Each row was made from one walk, in order. Every step used is in the known rows, and no mark comes twice. Write each row's walk.
Known rows:
papo/poka/resuv/domit/zilu/kita: [  6  22 -23  -7 -34 -36  -1   0 -22  16  15   4   4 -14  22  -8  -7   8
  11  16 -44  -1 -29  -7  16   8  17  37   1  -8   0 -20  11 -16  11   7
  10  15  -9 -12  28  -5]
gebi/dilun/domit/zilu/kita/resuv/dekereg/fenu: [-19  -8  12   1  15 -18  16  -8   8  -2 -30   0 -12   4   5 -10  -4   4
 -24  12  -8  44  15   1 -15  28  14 -13   5  20  22  18 -23 -13 -15  -8
  11  28  -8 -16   8 -20]
resuv/domit/dilun: [-24  16  -3 -13 -15  -6  -3   1  27  -1  21  -2  -4 -13   8  34   8 -10
  24  14 -19   0   9 -26 -15   7  10  -4 -11  -8  14   3  17   3  -1  20
 -18 -51  14  37   4  -9]
domit/zilu/kita/resuv/dekereg: [-17   3 -28  18  -6 -13   6  -9   1  33  -3   6 -14   4 -15 -16  16  -2
   1  -7  -3  35  -7   6  -1  14 -17 -25  21   0  10  16  -2  10  24  16
   9  41  14  -9   9 -19]
lepivi/fenu/dekereg/dipe: [ -9  -3  -4 -39   7  -3   6 -14  11   4  29 -20  47  19   8  11  38 -15
  -7 -20   7 -28   8  27   1   9  21  30 -10  22 -14  26   2  -1   0 -14
 -23 -15  25  17  -1 -12]
papo/poka/resuv: [  7  20 -13  -2 -21 -27  -5   9 -28   8  13  -5  -3 -12  17 -11  -7   6
  13  12 -30 -14 -20   4  22  -8  21  37  -3  -9 -10 -30  -2 -22   2  -2
   8  18 -17 -12  18   8]
poka/papo: [ 11  -8  13  18  19  15  19  21   0 -15  15   1 -32   1 -15   9  23   7
   6  -6   7  24  -3  14   5  -2  14  21  -2  -7 -32   8  18  -4   1  -9
   2  -8   6  16  -1  42]
zilu/domit/dilun/gebi/poka/resuv/dekereg/fenu: [-21 -31  15   9  13  14 -29   4 -21 -15 -27   9   4  -7 -34 -12 -10   9
   6   5  22 -15  -3  -6  -4   4 -27 -31  -8   6   0  13  18 -15   2   1
 -10   8 -17   5  -5   3]
dekereg/fenu: [-14  -5  17  19  14  -7   9  -8   1 -26  19   5  -3 -30  -8  -8  16  -2
   1   4  18 -12  16   8   8   1   6  13  -5 -10   8 -26 -24  -1 -15 -22
  18   1 -12  14   6   6]
doni/dipe: [ 16   1   2   5 -18  -6  10  16  13   3   6  -8   3  11 -21   1  16 -16
  28 -16   3 -15  -6  24  12  -4  11  20   1  -7  -2 -12   4   3 -15 -25
   4   4 -10 -18 -21   5]
dilun/gebi/poka: [  5  -6 -14  15  -8  34   5  24  22   7 -13 -12  11  13   2 -18  -6   1
  -8 -19  26  13   2   8  15 -42 -16   3  26  19 -14  -5 -11 -12  -9 -28
 -15  -7  -9   2 -22  21]
papo/poka/resuv/domit/dilun/gebi: [  6  26 -19  -7 -36 -25  -7   8 -19  13  16  -6   0 -19  17  -3 -12   4
  10  20 -39 -11 -23 -10   9   1  16  33  -4  -3   1 -20   6 -31   1  11
   1  -8 -19  -4  18   9]
doni/dipe/dekereg: [ 21   6   5  -2  -6   2  12   7   7  -4  11  -6 -11   7 -29   3  19  -6
  18 -15  10 -26 -12  25  22   4  12  31   8 -22  10  -2  19  19  -8 -13
  -3   5  -2 -15   1   7]
kita/resuv/dekereg/fenu/lepivi/zilu: [-21  14 -22  24   4  -8   4 -22 -15  13   0  -3 -28  -7 -25   6  13 -15
 -10  13  -3  10  19  -4  -6  20  -7  -1   4 -20  23  -3 -36  -3 -22  32
  -9  15  -5   3  -1   4]
resuv/dekereg/fenu/lepivi/zilu/domit: [-26  -9   4   4  17  -1   5 -31 -27  -7  -1  -1 -10 -10 -17  17  22  14
 -10  -3  -1   2  16   1  10  16  -9   5 -21 -21   5   5  -5  -9 -24  12
   0  12   0   4  18 -13]
kita/zilu/domit/dilun/gebi: [ -5  -5  29 -19  -1  18 -31  19   5  -7 -24  30 -28 -23 -13 -19  -3 -14
  17  15   5 -21  -1  -3 -12  -5 -19 -20  12  -9 -12 -13   0  -6  22 -19
 -10  -9  -7   5 -23  -5]
fenu/lepivi/zilu/kita/resuv: [ 22   4  -8  -9  18 -16  -2  -8 -15  13 -12  -9  19  29  20  20 -11 -10
 -19  -5  -4  20   3  -8 -10   4 -13 -10 -17  12  16 -18 -18  18  -7  -2
  11 -17  -2 -23 -11 -28]
zilu/kita/resuv/domit/dilun/gebi: [  5  11 -22   6 -13 -16 -14  -9   6  20  -5   3   4  14 -19   1  -6 -14
 -17  22 -12  20  -3 -10 -18  25 -12   2   9  14  23 -11  -7   1  15  19
 -10   6   0  -7 -30   3]
dipe/dekereg: [  1   7   9  -1  25  10   9  -2  -3 -12  17  -4 -26  -2  -7   7  14   7
  -3  -3  12 -17   1   6  21  -6   8  22  10 -29   4   6  12  29   4   4
 -10  -3  14  16  23   4]
dipe/dekereg/fenu/fude: [  3  11  21   9  33   6   2 -14 -15 -33  13  10 -19 -19  -9   1  13   8
 -14   5  11 -27  10   1  30  13  11  18  -3 -24   4   1  -6  15  -2  10
   2  -3   1  11  16  -5]
dilun/domit/zilu/kita: [ 15 -14  27  13 -18  -7  15  -1   1  19 -20  13  -9  11   9 -14  -5   3
 -18   5   6  22  -7   6  -6   2  -4 -23  15  10 -16  26  -7  16  14 -19
  38  28   8 -17  -2 -18]
resuv/kita: [  2   1   2  25  -7  15  14  -6  17 -12  14  -1 -14   7  22  16 -10  14
  20 -17 -13 -17   1  -3  18 -13   5  10   2 -37 -22 -15   0   5   5  16
   1   1  14  16  -3  26]
fude/fenu/lepivi/zilu: [ 21  11   0 -28   7  -3  15 -18 -16  12  22  -3  28  14  34  24 -12   1
 -26   0  -1   3  -7   9 -34 -23  14  -5 -29  11 -15  -3   6  23 -14  -5
  13 -11   9 -21  -1  -7]
dekereg/fenu/lepivi/zilu/kita/resuv: [  5  -4   6  10  21 -19   6 -21 -15 -15   3   5  12 -12   0   2   0  -7
 -21   7  13   6  13  -1  -6  18  -9  -1 -14   4  31 -31 -33   6 -17 -14
  25  -6 -16 -11   1 -16]
doni/dipe/dekereg/fenu/fude: [ 21   6  13   4   1  -3   8  -1  -1 -19   9   4  -6  -3 -31  -1  17  -5
   9 -10   8 -31  -5  22  27  17  14  30  -1 -18  12  -5   7   7 -13 -10
   5   6 -11 -18  -4   0]
gebi/poka/resuv/kita/zilu: [ 11 -14 -23  -3 -18  35  -3  23  32 -22 -24   6   9   1  16 -23 -18  17
  26 -29   4   1  15  -5  35 -27  -2   9  32  -7 -13 -15   4  -6   1 -11
 -11  19   9  -2   6  23]
poka/resuv/kita: [ 35 -13 -17  20 -22   8   0  22  -7 -16  -3  -7   4   2  19  -5 -21  19
  19  -5 -16 -13  -7  -9  30 -15   9  14   5 -18 -27  -3  -6  -7  -5  24
  18  15  -9  -4  15  35]
fude/fenu/dekereg: [ 11  21   5 -21  -9  -8  16 -24  -7   5  28  -8  36  10   4   7  -1  10
 -17  -4  -2 -10 -11   2 -28 -20  26  20 -29   6 -23  22  20   8 -14  -1
 -15  13  30  -1  -1   6]
lepivi/zilu/domit/dilun: [-10 -28  28  -9  39   0 -22   8 -14   6  -8 -18  11   0   2  -2 -12  -5
  12  -3  22 -19  -5 -15 -21   9 -25 -29 -23  -2   9  11  22  22  23 -10
  -4  -1 -12   1   6  -7]
fude/fenu/dekereg/dipe: [  3  18  11 -31  -9 -14  19 -35  -5   7  28  -5  41   4   2   6   3   3
 -11   1  -5 -22  -9  19 -33 -17  22  23 -24  18 -17  28  21  -5 -14   9
 -10   7  23 -15 -11   0]
papo/poka: [-19  32   1  -2  -7 -26   3  -7 -13  14  23  -3 -16  -8  17   0   5  -2
  11   6 -25 -14 -12   9  13  -7  19  34  -5 -16  -5 -37   0 -13   8 -14
  -4   7  -3   1   5  -2]
dipe/dekereg/fenu/lepivi/zilu/kita: [ 12  -1  13  -5  36  -2  11 -26 -18 -24  13   2  -6 -11  -5   6   9  13
 -27  -2  17 -12   4   2  14  18  -3  19  -4 -17  31 -10   3  28  -4  -3
  11  -4   3  -2  32 -13]
domit/dilun/gebi/poka: [-16   1  -9  -1  -1  23 -12  17  31   8  -6 -20   1   0 -13  -8  -2  -1
   4 -14  20   9  15  -2  -9 -18 -13 -38   7  32  12   1   5 -21   6  -1
 -18 -26  -2  12 -13   8]
resuv/kita/zilu/domit/dilun/gebi/poka/papo: [  5 -14  15   9  -9  45  -4   4  25 -21 -16  31 -33  -7   3  -7 -19  15
  22 -15  -4 -16  -3  -7   8  -5 -16  -4  21 -30 -24 -13  18 -11  24   2
 -12   0  10  12 -13  35]

Which walk is each row?
[ -8   6  -2   2  -1  12 -13  16  16  13   4 -23  -6  -5 -13  -1   0  -6
   0   0  13   3   7  -2 -16 -12  -9 -37  -3  27   7   5  -1 -22   7   9
  -6 -31  -8  14 -13   9]
domit/dilun/gebi
[ -9 -14  -5   6  15  34  15  19  30 -18  -7   3  -8   9  -9  -6  13  12
  15 -32  23  28  16  12  20 -19   4  14  19   3 -16  -3  23  -2  -1 -31
 -21   3  19  12  -3  31]
gebi/poka/papo
[-29 -21  33   4  25  -3 -31   5 -17 -12 -13  11  -4  -1 -22   6  -4  -5
  21   8  16 -24  -3  -6 -14   3 -15 -38 -20  -7  -4   3  22   9  14  -4
  -8  -7  -4  15 -14 -10]
zilu/domit/dilun
[ 11  14  -5  -1 -31  -9 -15   4 -24   5  -2  10 -13 -18  14 -17 -26  13
  14  12 -35 -30 -28  -5  16   0   4  21   4 -16 -12 -29   7 -32  17  10
   4  14 -22 -13  11  19]
papo/poka/resuv/kita/zilu/domit/dilun/gebi
[  2   7  14   2  30   2  14 -21 -14 -31  18   9 -20 -16  -7  12  14  10
 -18   0  17 -16   8   5  21   4   6  19  -1 -26  21 -11  -4  23 -16  -2
  10 -14   5  10  29  -9]
dipe/dekereg/fenu/lepivi
[ -4   1   3   1  14 -20   2 -25  -5 -14   7   6  12 -18  -1  12   0  -8
 -17  11   6   6  15 -14 -17  29  -9  -8 -20   6  44 -26 -22   3 -16  -1
  20 -23 -13  -2   5 -21]
dekereg/fenu/lepivi/zilu/kita/resuv/domit/dilun
[ -9  -6  14  -1  13 -19  12   7  13   2 -30  -2  -7  14  17 -10 -13  -3
 -19  11  -8  42   7   1 -18  17  15 -17   7  26  15  14 -21  -3  -8 -16
  10  20  -7 -17   0 -21]
gebi/dilun/domit/zilu/kita/resuv
[ 19   3   5 -26  11   2   2 -17 -23  14  12   1  30  13  22  20 -21   1
 -30   5   7  -4 -14   5 -46 -21   0 -24 -33  22 -12   6  14  15  -7  -3
   9 -15   0 -22  -9  -7]
fude/fenu/lepivi/zilu/domit/dilun/gebi
[-11   5 -15  -1 -21 -15  12  -5  19  12  16  15   5  -5  17  18  10  -3
  15   5 -21  21 -12 -17  -5  10  -1   6   6 -12   6  11  17  18  12   8
   3 -16  18  18  15 -23]
resuv/domit/zilu/kita
[ 17  17 -16 -25   4  -7  11 -33 -24  25  15  -1  23  20  16  21 -11   2
 -37   7 -10  13  -6   8 -37  -4   9  -2 -25  12  -4   2   3  19 -10  14
   5  11  12 -29  -6  -6]
fude/fenu/lepivi/zilu/kita/resuv/dekereg
[-22   1 -24  12  -6 -20   8 -16   2  35  -2   9 -11   1 -16 -17  19  -7
   6  -2  -6  29  -6  16  -5  17 -19 -21  25   9  15  20  -1   1  23  25
  13  37  10 -17   2 -22]
domit/zilu/kita/resuv/dekereg/dipe
[  1   5  -7 -21  19  14 -19  13   1   1  20  -4  27  25  29  17  24 -19
 -14 -11  -2 -18  15  17  20   6  28   2 -13  13 -41   8 -19   8  15 -11
 -12 -19  11  20 -18 -11]
lepivi/fenu/fude
[ 38 -16  -8   7 -28  20 -18  26  -7 -16 -21  11  -6 -12   9 -18 -30  14
  18   4 -13 -22 -13 -13  16 -10  -7  -4  14 -12 -24  -2  -2 -18   8  22
  12  10 -17  -7   6  33]
poka/resuv/kita/zilu/domit/dilun/gebi
[ -8 -11  21  -8  16 -16  13   8  15  -2 -29  -4   0  13  25  -7 -11   4
 -18   4  -8  42   8   3 -13  11  17 -15   1  28   7  14 -12  -3  -6 -23
  14  16  -4 -17   5 -24]
gebi/dilun/domit/zilu/kita
[  2  -7  20   9 -11  25  -5  -4  14 -19  -8  32 -30  -8  16   0 -17   7
  29  -6 -15 -32  -4  -8  12  -7  -8   6  14 -49 -28 -24   3   5  20   2
  -3   8  10  10 -11  18]
resuv/kita/zilu/domit
[ -4   2  17   7  29   5  12 -15  -8 -30  24   3 -23 -24 -15  -2  18  10
 -11   3  22 -23   6   7  21   7   7  27   7 -30  19  -5   2  22  -5  -3
   4   1   3  17  32   7]
dipe/dekereg/fenu
[-14  23 -23  19 -21  -6  -7   2  14  17   8   5 -22  -7 -16  14  -3 -31
   5  28 -11   4   5 -21 -26  10  -4  -9  12  -8  23   0 -21   0  -7  35
 -22 -29  -5  24 -22  10]
kita/resuv/domit/dilun/gebi
[ 22 -11 -26  11 -24  30   2  31  15   2 -16 -10  20   8   8 -18 -14   6
  -5 -10  13  12  -4  -4  19 -37 -13  12  29  20 -15   4  -8 -17 -15 -15
 -11 -10 -16  -1 -10  26]
dilun/gebi/poka/resuv/domit
[ 13  -9  22  19 -22 -10  13  -3  -1  23 -23  17 -15  12   0 -17  -8  -4
 -19  13   6  24  -7   3 -12   7  -6 -26  21   8  -8  26 -17  18  13 -10
  34  31   6 -19  -7 -14]
dilun/domit/zilu/kita/resuv
[ -5 -11  10 -23  -9  29 -34  18   4  -7 -37  26 -23 -20 -19 -27  -6  -2
  17   8   2 -12   5  -6   2  -5 -21 -16  20  -6 -11  -3   8 -17  15 -10
 -18   7  -3  -1 -11   0]
kita/zilu/domit/dilun/gebi/poka/resuv/dekereg
[-11 -30  17   7  13  13 -32  18 -15 -12 -29   9  10   2 -23 -11 -19   2
  12   2  23 -17  -9  -8  -6  -8 -26 -36  -5  11  -8  10  19  -5   9  -7
 -11  -2 -16   4 -15   2]
zilu/domit/dilun/gebi/poka/resuv
[ 26 -10 -29   0 -31 -13  -1  24  -5   0  -1   4  16  -7  16  -4  -7   7
  14  11 -21  14 -17 -18  12   2   5  11   8   0  -7  17   6   2   0  18
  18   4  -7  -2  27   1]
poka/resuv/domit/zilu/kita
[ -8  10  18 -17  -4 -24  13 -24   6  -4   4 -16  33   6 -12   3  17  -3
  17 -11  -6 -21   4   6   0  -4   5  29 -14  14  -1  30   7 -24 -19  11
 -20  -9  19   0 -14 -20]
fenu/dekereg/dipe
[ -4  -2 -16  -2  -8  23 -16  24  22   6 -11 -22   7  -2 -12 -14  -8   3
   4 -12  18   9  11  -5  -5 -18 -13 -36   8  35  10   6   4 -25   4   4
 -10 -20  -8   6  -7  14]
domit/dilun/gebi/poka/resuv
[ 15   5 -15 -11  15 -12   0 -16 -19  17 -12 -12  13  29  14  25  -4  -5
 -20  -6 -10  26   7  -7  -6   9 -14  -8 -20   7  14  -9 -14  11 -10  10
   5  -9   3 -22  -5 -28]
fenu/lepivi/zilu/kita/resuv/dekereg
[ -2  -5 -18   5 -12  28 -12  18  27   2  -9 -19   4   0  -6 -11 -15  10
   7 -17  13   4   9  -8   0 -16 -14 -35  10  26   7   3   7 -27   7  12
 -10 -19  -4   8  -6  22]
domit/dilun/gebi/poka/resuv/kita
[-21  21 -27  15 -20   2  -5   4  25  14   1   6 -16  -3 -15  10  -5 -27
   8  19  -3   9  10 -22 -21   7  -7 -10  19  -4  27   0 -17   1  -7  27
 -29 -26   0  23 -22  11]
kita/resuv/domit/dilun/gebi/poka
[-13  -9  24  -5  17 -12  17  13  17  -5 -24  -6  -6   8  28  -5  -8   2
  -9   3  -5  36  10   1 -11   2  19 -17   1  21   4  17 -16  -3 -14 -22
  13   5  -6  -8   9 -22]
gebi/dilun/domit/zilu
[-35   2  -5  11   4   2  12 -24 -10  -5  13  -8 -23 -19 -25   7  34  13
  -3  -2  -3   3  22   9  18  10   6  17  -7 -22   1   2  -8 -18 -21  15
  -6  22   6  16  18   5]
resuv/dekereg/fenu
[  6   7 -16  14   2 -18 -12  -8  -4  16  -8   2   1  19 -21 -10  -1 -13
 -15  13  -4  17   2   4  -6  17  -6   5  10   8  14 -22 -16  10  15   4
  -3  32   2 -15 -32   3]
zilu/kita/resuv
[ -3   0 -11 -30   6   5   2  -4  10   2  29 -25  42  24  10  11  33  -9
 -13 -26  10 -17   6  13   4   6  24  25 -14   9 -20  22   0  11   1 -24
 -27 -11  32  30  10  -3]
lepivi/fenu/dekereg
[ 17   2   2 -12  20  -7   6   1 -10   5  -2 -12  15  21  33  27  -5  -7
  -7 -13   1  12   7  -7  -2 -15  -7 -11 -21   6   2 -13 -14  17 -16  -9
  11 -36  -1  -9   1 -29]
fenu/lepivi/zilu
[ 25  -3 -24  -3 -31  -1 -11  30  -1  -3   0 -10  13 -12   8   4 -13   2
  11  18 -17   0  -7 -22   4  -5   6   4   0   8  -4  13   3 -15 -11  26
   7 -25 -18   7  16  16]
poka/resuv/domit/dilun/gebi
[-18 -23  29  10  19   7 -29  11 -18  -6 -18   9  -2   1 -23   0 -11  -5
  10   9  20 -20 -10  -5 -16  -4 -24 -37 -13   5  -9   9  17  -1  11  -6
  -9 -11 -14  11 -22  -2]
zilu/domit/dilun/gebi
[ -7  -5 -13   9   0 -13   7   1   7  22   2   5   1   3   3 -17  13   4
   6 -14   3  30 -12   7   1   1 -12 -23  14   7   1   9   7  15  29  -7
  20  27  13  -7  14 -24]
domit/zilu/kita
